Known rows, with every step that occurs
neba-pato-zove-sutu-tuma: [-4.17  6.05  1.47  0.90 -0.50  3.35 -0.34  0.37  1.74  3.10 -2.45  0.13
 -4.25 -0.64 -0.22  0.00 -3.04 -4.13 -0.68  5.40  0.16  5.09  5.59  0.72
 -3.70]
repu-pasuf-neba-pato-zove-sutu: [-6.21  4.43  5.41  2.58 -0.17  1.38 -1.43 -1.97  1.47  3.75 -0.32 -0.37
 -5.84 -1.23 -1.70  2.39 -3.26 -5.71 -0.76  2.21 -2.78  4.29  2.63 -1.69
 -2.44]
pato-zove: [-4.00  2.46  6.06  1.22  0.94  1.96 -2.15 -3.43  0.50  1.97  1.28  0.28
  1.37  1.89  0.71 -0.11 -2.34 -0.37 -0.64  1.30 -4.63  1.55  1.55  0.95
 -0.59]
tuma-sutu-zove-pato-neba-pasuf-repu: [-4.87  0.00  2.48  2.22  2.41  4.09  0.74 -1.18 -3.24  1.65 -3.42 -2.36
 -0.25 -3.99  1.80  1.00 -0.72 -2.85 -3.72  1.91 -3.85 -0.04  6.93  3.37
 -0.87]
tuma-sutu: [-1.12  3.67  0.81 -2.49  1.59  2.72  2.64 -1.66 -2.81 -2.13 -3.63 -0.02
  2.10 -1.72  0.71  0.66 -2.81 -0.37  1.16  3.02 -0.88  0.63  2.58  0.00
 -1.30]
vafim-zove-pato-neba-pasuf: [-5.24  1.30  4.25  3.74  5.06  3.82 -1.21  0.10  0.55  2.79  0.98 -0.80
 -3.89 -1.04 -1.01 -3.18 -1.53 -1.49 -3.51  0.13 -5.08 -0.67  6.32  5.32
  1.35]
ribe-zove-pato-neba-pasuf: [-4.89  0.93  4.26  4.68  4.47  3.93 -1.03 -0.43  0.15  2.59  0.57 -0.77
 -3.47 -2.23 -2.17 -3.03 -2.14 -0.98 -4.06  0.09 -5.12  0.53  6.66  5.35
  0.70]
tuma-pasuf-repu: [-4.47 -1.38 -0.75 -0.85  0.97  1.73  1.71 -0.57 -4.72 -1.43 -2.38 -4.28
  0.74 -1.97  4.52  3.43  3.87  0.85 -3.01  0.42 -0.50 -0.24  6.48  2.78
 -0.22]
repu-pasuf-neba: [-3.95  0.45  2.37 -0.93  3.47  0.38  2.67 -4.48 -2.28 -3.10 -2.17 -0.06
  0.87 -3.88  0.81  1.81  0.19 -0.91 -4.44  2.30  1.42 -1.71  2.03 -1.50
  0.71]
ribe-sutu: [-3.87  2.22  3.53  1.83 -1.88  2.95  0.29 -0.47 -0.80 -0.71 -0.04 -2.80
 -0.87 -3.66 -2.23 -0.72 -0.41  1.36 -3.62 -2.19 -0.53  3.72  0.74  0.52
  1.94]
tuma-pasuf-neba-pato: [-2.83  0.33  3.20  0.82  5.89 -2.02  2.51 -3.97 -3.36  0.86 -3.55 -0.86
 -4.51 -2.08 -1.42  2.22 -0.45 -3.27 -0.98  3.31 -2.87  0.80  4.93  2.53
 -1.29]
repu-pasuf: [-1.21  1.03  1.54  0.67  0.77  2.38  2.48 -2.51 -0.33 -3.47  0.73 -0.84
  1.91 -5.03 -0.28 -1.21 -2.65 -0.48 -2.91 -0.62  0.63 -1.93  3.08  0.56
  1.67]
repu-pasuf-neba-pato-zove-sutu-ribe: [-4.81  5.21  2.49  1.67  1.20  1.56  2.09 -2.53 -2.07  2.66 -2.24 -1.68
 -0.81 -4.63 -1.79 -1.00 -3.66 -6.39 -0.43  4.01 -3.92  3.67  2.57 -3.67
 -4.46]
pasuf-neba-pato-zove-sutu: [-6.64  4.40  5.45  2.55  0.18  1.45 -1.88 -1.56  1.00  4.60 -0.28 -0.50
 -6.24  0.06 -1.45  2.47 -2.55 -5.23 -0.03  2.74 -3.34  5.10  2.37 -1.54
 -2.80]
neba-pato-zove-vafim: [-5.33  2.20  6.46  6.79  1.86  1.40 -2.35 -2.33  0.09  1.00  0.80  0.71
 -0.26  2.64  1.89 -2.49 -3.32 -5.25 -0.39  0.68 -7.39  3.26  4.82  1.97
  0.34]
repu-pasuf-neba-pato-zove: [-3.64  1.54  8.01  2.10  3.44 -0.63 -0.58 -6.27 -0.09  2.38 -1.30  1.65
 -1.60 -0.33 -1.63  1.00 -3.60 -4.17 -1.46  2.31 -5.55  1.01  2.26  0.80
 -1.24]
vafim-zove-sutu-tuma: [-5.33  5.53 -1.09 -0.48 -0.84  6.32 -0.21  3.11  2.03  0.28 -2.06 -1.31
 -3.37 -1.10  2.27 -0.86 -0.98 -2.53 -2.19  3.43  2.88  4.76  4.89  0.83
 -1.37]
ribe-sutu-tuma-pasuf-neba-pato-zove-vafim: [-6.84  3.34  5.14  5.13  1.61 -0.03 -2.32 -2.12 -0.15  0.64 -2.34  0.10
 -1.44  2.12  1.86 -0.85 -1.27 -5.08 -2.52  1.54 -5.39  4.77  6.32  2.30
 -0.78]
zove-pato-neba-pasuf: [-4.33  1.49  4.06  4.01  4.87  2.46 -0.41 -0.55 -0.16  3.22  0.86 -0.59
 -3.75 -1.45 -1.96 -2.71 -1.84 -1.13 -2.80  1.14 -4.95 -0.96  6.81  4.89
  0.35]
sutu-tuma: [-1.76  3.63 -0.84 -0.68  1.04  3.70  1.95  0.21 -0.35 -0.64 -2.37 -0.24
  0.43 -1.55  1.40 -1.52 -1.36 -0.09 -1.70  4.74  2.07  1.71  5.39  2.09
 -1.40]
pasuf-neba-pato: [-2.38  0.07  4.78  2.12  5.59 -0.62  2.73 -4.44 -2.92  1.00 -2.62  0.36
 -4.08 -2.53 -2.22  0.99 -2.10 -3.99 -0.91  3.38 -3.19  0.72  3.09  1.24
 -0.63]
ribe-sutu-zove-pato: [-3.35  2.56  1.64  2.69 -1.94  3.79 -3.92  3.21  0.20  2.44 -0.19 -2.57
  0.78 -6.17 -1.67 -0.71 -1.52 -2.04 -3.47  0.72 -2.10  5.82  2.49  3.37
  2.34]
pasuf-neba: [-4.78  0.48  2.65 -0.81  4.14  0.66  1.72 -3.42 -3.14 -1.28 -2.01 -0.42
  0.01 -1.25  1.55  2.12  1.29 -0.11 -3.00  3.49  0.16 -0.14  1.64 -1.14
  0.08]
ribe-zove-pato-neba: [-4.26  0.62  3.43  3.41  2.69  2.66 -2.26  2.84 -2.07  2.81  3.30 -1.37
 -0.52 -2.84 -3.19 -3.88 -2.49 -0.44 -5.38  1.51 -6.45  3.84  5.57  4.10
  2.31]
zove-sutu: [-5.39  4.11  1.11  1.74 -1.35  3.88 -0.38  1.73  0.33  1.79  1.20 -2.55
 -4.31 -1.49  0.07  1.13 -1.27 -2.05 -0.15  1.54  0.14  4.08  2.66 -1.52
 -1.16]
sutu-tuma-pasuf-neba-pato: [-2.61  1.12  2.25  0.30  5.73 -1.70  2.72 -3.53 -2.97  0.92 -4.75 -0.46
 -4.63 -2.15 -1.28  1.91 -0.53 -3.48 -1.31  4.60 -1.79  1.21  5.88  2.81
 -2.12]

Rows
[-4.11  2.50  3.15  3.20  1.53  1.44 -2.53  2.66 -1.66  4.56  2.27 -2.63
 -0.05 -4.15 -3.75 -3.05 -3.37 -1.61 -5.01  2.70 -6.45  4.60  5.15  3.43
  1.22]	ribe-sutu-zove-pato-neba
[-4.93  2.38  4.35  4.62  3.33  3.09 -1.37 -0.56  0.46  3.76 -0.39 -1.94
 -3.27 -3.34 -2.79 -2.50 -2.72 -1.68 -4.00  0.64 -4.95  1.45  6.11  4.82
  0.15]	ribe-sutu-zove-pato-neba-pasuf
[-5.25 -1.46  3.11  3.14  2.89  3.50  0.90 -0.73 -3.03  1.73 -0.90 -1.91
 -1.73 -2.75  1.57  0.48  0.90 -1.64 -4.23  0.60 -3.73 -1.39  6.97  3.57
  0.42]	zove-pato-neba-pasuf-repu
[-6.12  2.46  5.25  5.56  0.76  2.33 -2.94 -1.49  0.16 -0.09  1.52  0.15
  1.82  3.28  3.61 -2.46 -1.93 -3.17 -1.18  0.39 -5.95  2.96  4.24  1.28
  0.75]	pato-zove-vafim
[-1.89 -0.03  4.62  2.04  5.11 -0.84  3.27 -5.19 -2.30 -0.31 -2.63  0.59
 -3.45 -4.34 -2.68  0.78 -2.89 -4.57 -1.99  2.53 -2.40 -0.49  3.43  0.89
 -0.21]	repu-pasuf-neba-pato
[-4.79  1.16  3.37  2.17  3.45  2.50 -2.38  3.71 -1.35  3.18  3.93 -1.26
 -1.21 -1.11 -1.59 -3.86 -1.54 -1.23 -4.54  1.28 -6.41  2.16  5.20  4.13
  3.04]	vafim-zove-pato-neba
[-4.67  2.00  2.07  0.33  4.74 -0.09  1.47 -1.87 -1.66  1.28 -4.53 -0.98
 -6.50 -1.84 -0.53  2.12 -0.25 -4.85 -1.79  3.60 -1.37  2.72  5.56  2.28
 -1.68]	vafim-zove-sutu-tuma-pasuf-neba-pato
[-4.91  5.71  1.61  1.41 -0.16  3.09  1.04 -0.65 -1.88  3.04 -0.59 -2.46
  0.56 -2.99 -0.60 -1.71 -3.00 -4.18  0.52  3.53 -3.91  4.37  2.13 -3.28
 -4.23]	pato-zove-sutu-ribe
[-5.81  1.90  6.58  6.15  2.53  0.38 -1.68 -3.56 -0.09 -0.13 -0.26  1.29
 -0.12  1.46  1.75 -1.67 -2.95 -5.88 -1.93  0.80 -6.40  2.27  4.72  1.10
  0.46]	repu-pasuf-neba-pato-zove-vafim
[-6.37  2.89  1.51  2.97 -2.11  6.74 -1.84  1.81  0.75  0.24  0.46 -2.95
 -3.87 -3.04 -0.18  0.18 -1.82 -1.70 -2.73 -0.48 -0.13  7.06  2.34 -0.51
 -0.06]	ribe-zove-sutu
[-5.06  5.84  1.75  0.34  0.34  2.61 -0.04 -0.42  1.19  3.00 -3.45  0.58
 -4.54 -0.65  0.00  1.05 -2.21 -4.34 -1.46  6.22  0.65  4.97  5.23  0.04
 -4.01]	pasuf-neba-pato-zove-sutu-tuma
[-5.26 -0.91  2.82  3.42  2.47  4.16  0.28 -1.08 -2.69  2.13 -1.85 -2.73
 -0.78 -3.82  1.69  0.52 -0.13 -2.45 -4.51  1.19 -3.93 -0.08  6.84  3.85
 -0.17]	sutu-zove-pato-neba-pasuf-repu
[-4.25  1.55  2.20  1.31  4.34 -0.03  1.62 -2.45 -2.19  0.93 -5.00 -1.02
 -6.10 -3.03 -1.70  2.22 -0.86 -4.31 -2.35  3.70 -1.45  4.01  5.88  2.37
 -2.35]	ribe-zove-sutu-tuma-pasuf-neba-pato
[-4.03  1.61  8.12  2.12  3.72 -0.51 -1.03 -5.80 -0.50  3.23 -1.15  1.50
 -2.00  0.94 -1.35  1.12 -3.09 -3.70 -0.85  2.95 -6.09  1.84  2.04  1.09
 -1.50]	pasuf-neba-pato-zove
[-4.12  5.04 -0.41  1.22  0.16  3.54  2.60  0.44 -2.82  1.68 -0.79 -3.24
  0.19 -4.53 -0.46 -2.08 -2.39 -3.63  0.50  3.48 -2.17  3.79  2.59 -3.14
 -3.55]	zove-sutu-ribe
[-1.48  4.46  0.18 -0.76  0.58  4.55  0.18 -2.23 -1.43 -0.53 -4.83 -2.86
  4.69 -4.76  1.16  0.49 -5.34 -2.21 -0.24  4.39 -1.47  4.18  2.21  0.61
 -2.43]	tuma-sutu-zove
[-1.97  3.36  0.43  0.50 -0.22  3.74 -2.73  2.65 -0.88  1.84 -1.99 -1.29
  2.34 -5.22 -0.24 -0.06 -2.63 -2.95 -0.99  3.28 -2.31  4.34  3.49  3.13
  0.66]	tuma-sutu-zove-pato
[-4.21  1.56  4.15  3.57  5.36  2.60  1.18 -2.69 -0.36  2.20  0.25 -1.09
 -3.18 -0.69 -1.34 -2.60 -2.52 -0.34 -2.45  1.20 -4.47 -1.56  6.23  3.78
 -0.74]	pato-neba-pasuf
[-6.55  4.93  4.09  1.96 -1.80  3.27 -2.74  0.12  1.70  3.77  1.48 -1.41
 -4.07  0.74  0.04  1.60 -2.14 -2.94 -0.01  1.70 -2.34  4.91  2.01 -1.56
 -2.09]	pato-zove-sutu
[-4.09  1.17  2.75  3.31  2.99  2.64 -1.43  2.75 -3.01  3.00  2.65 -1.60
  0.57 -3.95 -3.46 -4.75 -2.90 -1.37 -5.09  2.17 -7.20  4.16  5.63  3.19
  1.31]	sutu-ribe-zove-pato-neba
[-3.00  2.12  0.81  0.88  0.89  6.91  1.60 -1.57 -3.23 -3.33 -3.69 -2.13
  4.40 -5.84 -0.35 -3.23 -3.54 -0.99 -2.96  0.57 -2.69  5.41  2.06  0.20
 -0.87]	tuma-sutu-ribe-zove
[-4.62  5.81  1.63  0.30  0.05  2.40  0.38 -0.89  1.67  2.06 -3.53  0.65
 -4.09 -1.89 -0.31  0.90 -2.72 -4.75 -2.12  5.60  1.17  4.16  5.51 -0.19
 -3.67]	repu-pasuf-neba-pato-zove-sutu-tuma
[-5.26  1.10  0.00 -0.41  0.28  1.63  0.87 -0.32 -3.03  1.08 -4.17 -3.16
 -2.39 -1.57  3.43  3.92  2.29 -2.40 -2.62  2.67 -0.79  2.34  8.17  2.85
 -2.77]	neba-pato-zove-sutu-tuma-pasuf-repu
[-5.88 -0.52  3.33  3.78  1.37  4.20 -0.10 -0.82 -2.44  2.18 -2.19 -3.29
 -1.28 -4.67  0.74  0.54  0.10 -2.29 -5.54  0.13 -3.76  1.05  6.31  3.49
  0.27]	ribe-sutu-zove-pato-neba-pasuf-repu
[-6.69  2.51 -1.13 -2.49  2.89  0.86  0.71 -1.09 -2.28 -1.39 -5.32 -2.26
 -2.30 -1.61  2.52  3.77  3.18 -0.19 -4.59  4.37  2.55  3.47  5.57  0.75
 -2.15]	ribe-zove-sutu-tuma-pasuf-neba
[-4.42  3.96  1.24  4.16  0.53  4.08 -1.30 -0.64 -1.15 -1.89 -2.80 -1.97
  4.13 -1.37  3.95 -1.99 -3.97 -4.40 -0.80  2.48 -3.71  4.79  4.67  1.00
 -0.48]	tuma-sutu-zove-vafim
[-2.89  4.44  0.30  0.01 -1.42  3.89  1.29  0.54  0.21 -0.64 -3.01 -1.17
 -0.57 -3.22 -0.65 -1.48 -0.94  0.34 -3.71  2.35  2.45  4.08  4.21  1.61
 -0.71]	ribe-sutu-tuma
[-6.16  0.70 -2.15 -1.63 -0.22  3.86  0.86  1.73 -2.84 -1.12 -3.74 -4.23
 -1.28 -1.76  5.55  3.25  3.95 -1.01 -3.84  1.27  1.46  1.99  7.57  2.84
 -1.06]	vafim-zove-sutu-tuma-pasuf-repu
[-7.31  3.83  1.38  1.18 -1.08  6.49 -1.96  3.04  1.91  0.73  1.41 -2.92
 -4.71 -0.64  1.95  0.16 -0.54 -2.78 -1.53 -0.77 -0.04  4.60  1.70 -0.59
  0.98]	vafim-zove-sutu
